Known rows, with every way that one mark hangs from another:
rugu(rirer tibe): 4.4 30.9 -2.7 5.4 -3.2 5.7 16.8 -32.2 15.9 -52.2 -2.3 -5.0 31.4 31.6
 -3.3 2.6 20.2 14.0
zata(rugu(tega tibe)): 3.9 21.5 6.2 -5.7 1.5 5.3 5.0 -25.8 7.2 -46.4 -22.9 -24.8 15.8 33.3 -4.9
 16.9 18.8 24.5
rirer(setomop tedoz): 15.5 2.0 20.4 -0.7 -3.0 9.7 29.5 -20.0 10.9 -52.2 -8.7 15.5 3.9 25.8
 22.3 1.0 1.5 33.9
tedoz(rirer(setomop)): 20.9 19.6 22.8 7.7 11.5 8.9 25.7 -23.0 1.7 -59.8 -7.4 12.2 5.6 10.4 14.9
 5.7 17.6 44.6
rugu(rirer(setomop suvuz tedoz) tega tibe(kiga)): -12.6 26.3 -17.2 -20.2 -7.2 4.7 11.4 -19.9 43.3 -38.5 -10.4 -21.6 13.8
 7.9 16.5 -12.3 16.6 40.4
vumog(rirer(setomop suvuz)): 27.9 9.8 14.2 7.4 -10.7 24.8 20.6 -26.5 12.6 -47.7 6.9 3.1 -5.2 0.2 15.2
 8.1 31.2 45.2
tega(rugu(rirer(setomop) tibe(kiga))): -7.2 29.1 -14.9 -0.1 -2.6 -5.9 22.7 -16.3 14.4 -62.0 -10.2 -25.0 6.8
 13.6 12.6 14.1 1.8 21.2
tibe(rugu(rirer(setomop tedoz) tega)): 3.3 14.3 1.3 -15.6 13.5 -10.4 6.5 -14.1 36.5 -49.4 -0.3 -13.7 29.6 11.6
 13.6 -13.1 32.0 29.9
vumog(rirer(setomop suvuz tedoz)): 35.2 0.0 19.4 1.8 -15.7 14.8 26.4 -20.0 17.3 -42.4 6.0 12.0 -12.1 6.6
 22.5 1.2 26.2 47.9
rirer(tedoz): 24.2 7.2 20.5 3.1 -5.5 7.8 32.4 -15.1 8.3 -44.5 -6.6 14.2 16.8 46.5 4.6
 -1.9 1.8 23.0
vumog(rirer(suvuz tedoz)): 42.4 6.5 18.1 5.8 -19.3 11.9 28.2 -15.4 14.2 -34.1 7.7 12.2 3.3 29.4 5.5
 -1.7 27.0 39.2
tibe(kiga rugu(rirer(setomop suvuz tedoz) tega)): 3.5 19.2 -12.8 -22.0 4.7 0.1 2.0 -4.4 47.0 -38.8 -6.9 -25.6 26.5 3.6
 16.0 -22.5 21.9 39.9
setomop(rirer): 26.9 24.5 14.5 6.0 5.1 9.8 23.7 -23.8 -6.1 -48.6 -1.3 10.1 33.7 33.9
 -0.2 -11.5 6.4 33.3
suvuz(rirer): 21.6 26.1 24.4 11.1 -7.3 10.5 21.3 -17.5 3.5 -47.8 -8.6 11.9 30.1 32.9
 -4.4 -5.9 16.0 11.2
zata(rugu(rirer tega tibe(kiga))): -9.6 41.6 -19.8 -7.3 6.6 3.2 -1.7 -13.7 26.7 -40.4 -13.7 -32.3 26.3 27.7
 -8.9 6.1 13.6 20.7
rugu(rirer(setomop suvuz tedoz) tega tibe): -2.0 16.6 -4.5 -19.2 -7.6 2.9 9.1 -36.3 40.9 -39.6 -7.8 -18.7 9.1 6.1
 17.3 -6.7 38.2 39.2
tibe(kiga rugu(rirer(setomop suvuz) tega)): -5.6 28.0 -16.8 -15.2 9.5 10.0 -3.5 -10.4 41.7 -44.6 -5.4 -32.2 33.8
 -3.3 9.1 -15.4 27.2 38.3
tega(rugu(rirer tibe)): 10.5 24.9 -3.2 3.5 -6.8 -11.2 22.4 -28.8 8.5 -58.2 -2.9 -20.2 16.4 32.8
 -3.2 16.0 22.3 10.3
setomop(rirer(suvuz)): 36.2 18.7 13.3 1.2 -4.0 18.5 17.9 -28.0 2.0 -41.3 -0.6 2.8 25.7 24.5 5.5
 -16.0 14.7 43.7

Rows:
3.4 23.4 -1.3 4.2 -9.2 -5.4 32.7 -8.7 -3.9 -58.3 -21.7 -20.5 15.0 44.3
 -2.9 14.6 -12.2 17.9 -> tega(rugu(tibe(kiga)))
4.8 34.5 -16.9 0.0 -11.4 16.5 13.6 -22.6 26.1 -41.6 -7.7 -16.3 28.4 23.9
 -0.2 -7.3 10.0 25.7 -> rugu(rirer(suvuz) tibe(kiga))
-17.9 35.8 -19.7 -10.8 9.2 5.0 -3.5 -18.1 28.9 -46.7 -15.3 -31.1 11.3
 6.2 8.9 9.6 13.5 28.3 -> zata(rugu(rirer(setomop) tega tibe(kiga)))
-10.3 38.3 -8.2 -5.5 3.4 2.9 11.8 -33.2 24.4 -47.4 -2.7 -18.2 38.0 31.5
 -11.8 0.7 33.1 17.1 -> rugu(rirer tega tibe)
27.9 14.5 5.7 -2.3 2.3 -8.7 12.8 -10.8 24.2 -47.1 1.2 -2.7 37.7 34.8 4.2
 -14.1 18.3 16.5 -> tibe(rugu(rirer(tedoz)))
20.7 11.8 30.1 0.8 -8.5 1.6 23.2 -15.3 11.4 -48.5 -10.4 19.5 8.8 18.6
 20.3 -10.6 10.1 23.8 -> suvuz(rirer(setomop tedoz))
4.2 13.6 0.8 -18.4 0.9 10.2 10.9 -28.6 43.4 -35.0 2.6 -7.5 8.0 6.1 16.6
 -9.5 39.6 40.0 -> rugu(rirer(setomop suvuz tedoz) tega)
9.0 11.1 -3.4 -24.1 -5.6 1.6 -6.6 -34.8 37.1 -36.6 -13.2 -27.8 -8.2 -1.2
 21.0 4.9 37.2 41.3 -> zata(rugu(rirer(setomop suvuz tedoz) tega tibe))
-20.1 36.8 -21.2 -14.1 -2.9 16.1 6.7 -26.7 38.4 -44.8 -10.6 -29.2 20.5
 0.5 9.2 -6.5 23.3 37.2 -> rugu(rirer(setomop suvuz) tega tibe(kiga))
32.6 14.1 0.5 -1.5 -3.2 18.5 -6.1 -28.0 24.5 -34.7 0.0 -9.9 5.3 15.8 3.8
 7.8 32.5 26.3 -> zata(rugu(rirer(suvuz)))
-5.7 38.5 -17.6 -5.5 16.1 -0.4 5.8 -0.3 32.2 -46.3 -3.4 -25.2 55.9 30.1
 -12.3 -14.5 19.0 18.3 -> tibe(kiga rugu(rirer tega))
1.2 18.9 -8.3 -7.1 -7.8 -16.8 27.8 -11.5 20.5 -55.4 -10.1 -17.3 -0.8
 19.6 19.3 5.3 -3.3 25.3 -> tega(rugu(rirer(setomop tedoz) tibe(kiga)))
25.2 11.3 5.0 -1.5 -3.5 -13.9 29.6 -14.3 17.5 -46.1 5.4 -1.9 8.3 39.5
 2.7 6.1 18.7 14.0 -> tega(rugu(rirer(tedoz)))
-3.6 28.8 -3.5 -5.4 11.2 3.3 14.9 2.8 16.4 -49.6 -16.6 -22.4 50.2 38.9
 -10.0 -9.4 2.6 24.5 -> tibe(kiga rugu(tega))
-21.2 46.8 -21.4 -3.4 2.8 5.0 15.4 -16.9 27.1 -44.7 -6.8 -22.9 43.4 34.1
 -12.7 -4.7 13.1 19.0 -> rugu(rirer tega tibe(kiga))
6.6 27.3 -17.0 -19.2 -7.3 1.7 -4.1 -12.5 38.6 -24.9 -16.2 -32.4 11.9
 22.9 4.5 -4.8 18.0 31.4 -> zata(rugu(rirer(suvuz tedoz) tega tibe(kiga)))
28.6 17.8 -1.4 -1.4 -1.4 8.2 0.0 -21.5 26.2 -44.6 0.7 -15.9 35.5 17.9
 2.8 -11.3 33.9 24.0 -> tibe(rugu(rirer(suvuz)))
43.0 8.8 17.8 -5.5 -8.3 7.1 23.5 -21.7 7.0 -34.8 -2.8 11.0 19.6 30.4
 12.5 -23.1 10.0 47.1 -> setomop(rirer(suvuz tedoz))
10.8 20.0 -1.2 -0.3 0.7 6.7 -1.2 -35.9 17.1 -55.4 -10.3 -16.2 0.0 3.5
 17.2 17.5 19.6 24.7 -> zata(rugu(rirer(setomop) tibe))
24.1 -2.8 19.9 -7.7 -10.9 18.3 23.8 -26.0 19.6 -44.4 -10.4 8.9 -4.0 14.8
 27.3 -3.3 10.2 41.9 -> rirer(setomop suvuz tedoz)
33.4 1.0 6.8 -10.7 -5.7 11.4 -0.9 -26.3 32.9 -35.7 -2.5 -3.5 -17.1 -0.4
 29.4 3.5 25.3 38.0 -> zata(rugu(rirer(setomop suvuz tedoz)))
12.4 21.1 -10.6 -6.0 2.3 13.5 -0.2 -11.2 33.3 -49.4 -6.2 -20.2 26.4 -2.0
 16.7 -14.4 13.3 33.9 -> tibe(kiga rugu(rirer(setomop suvuz)))
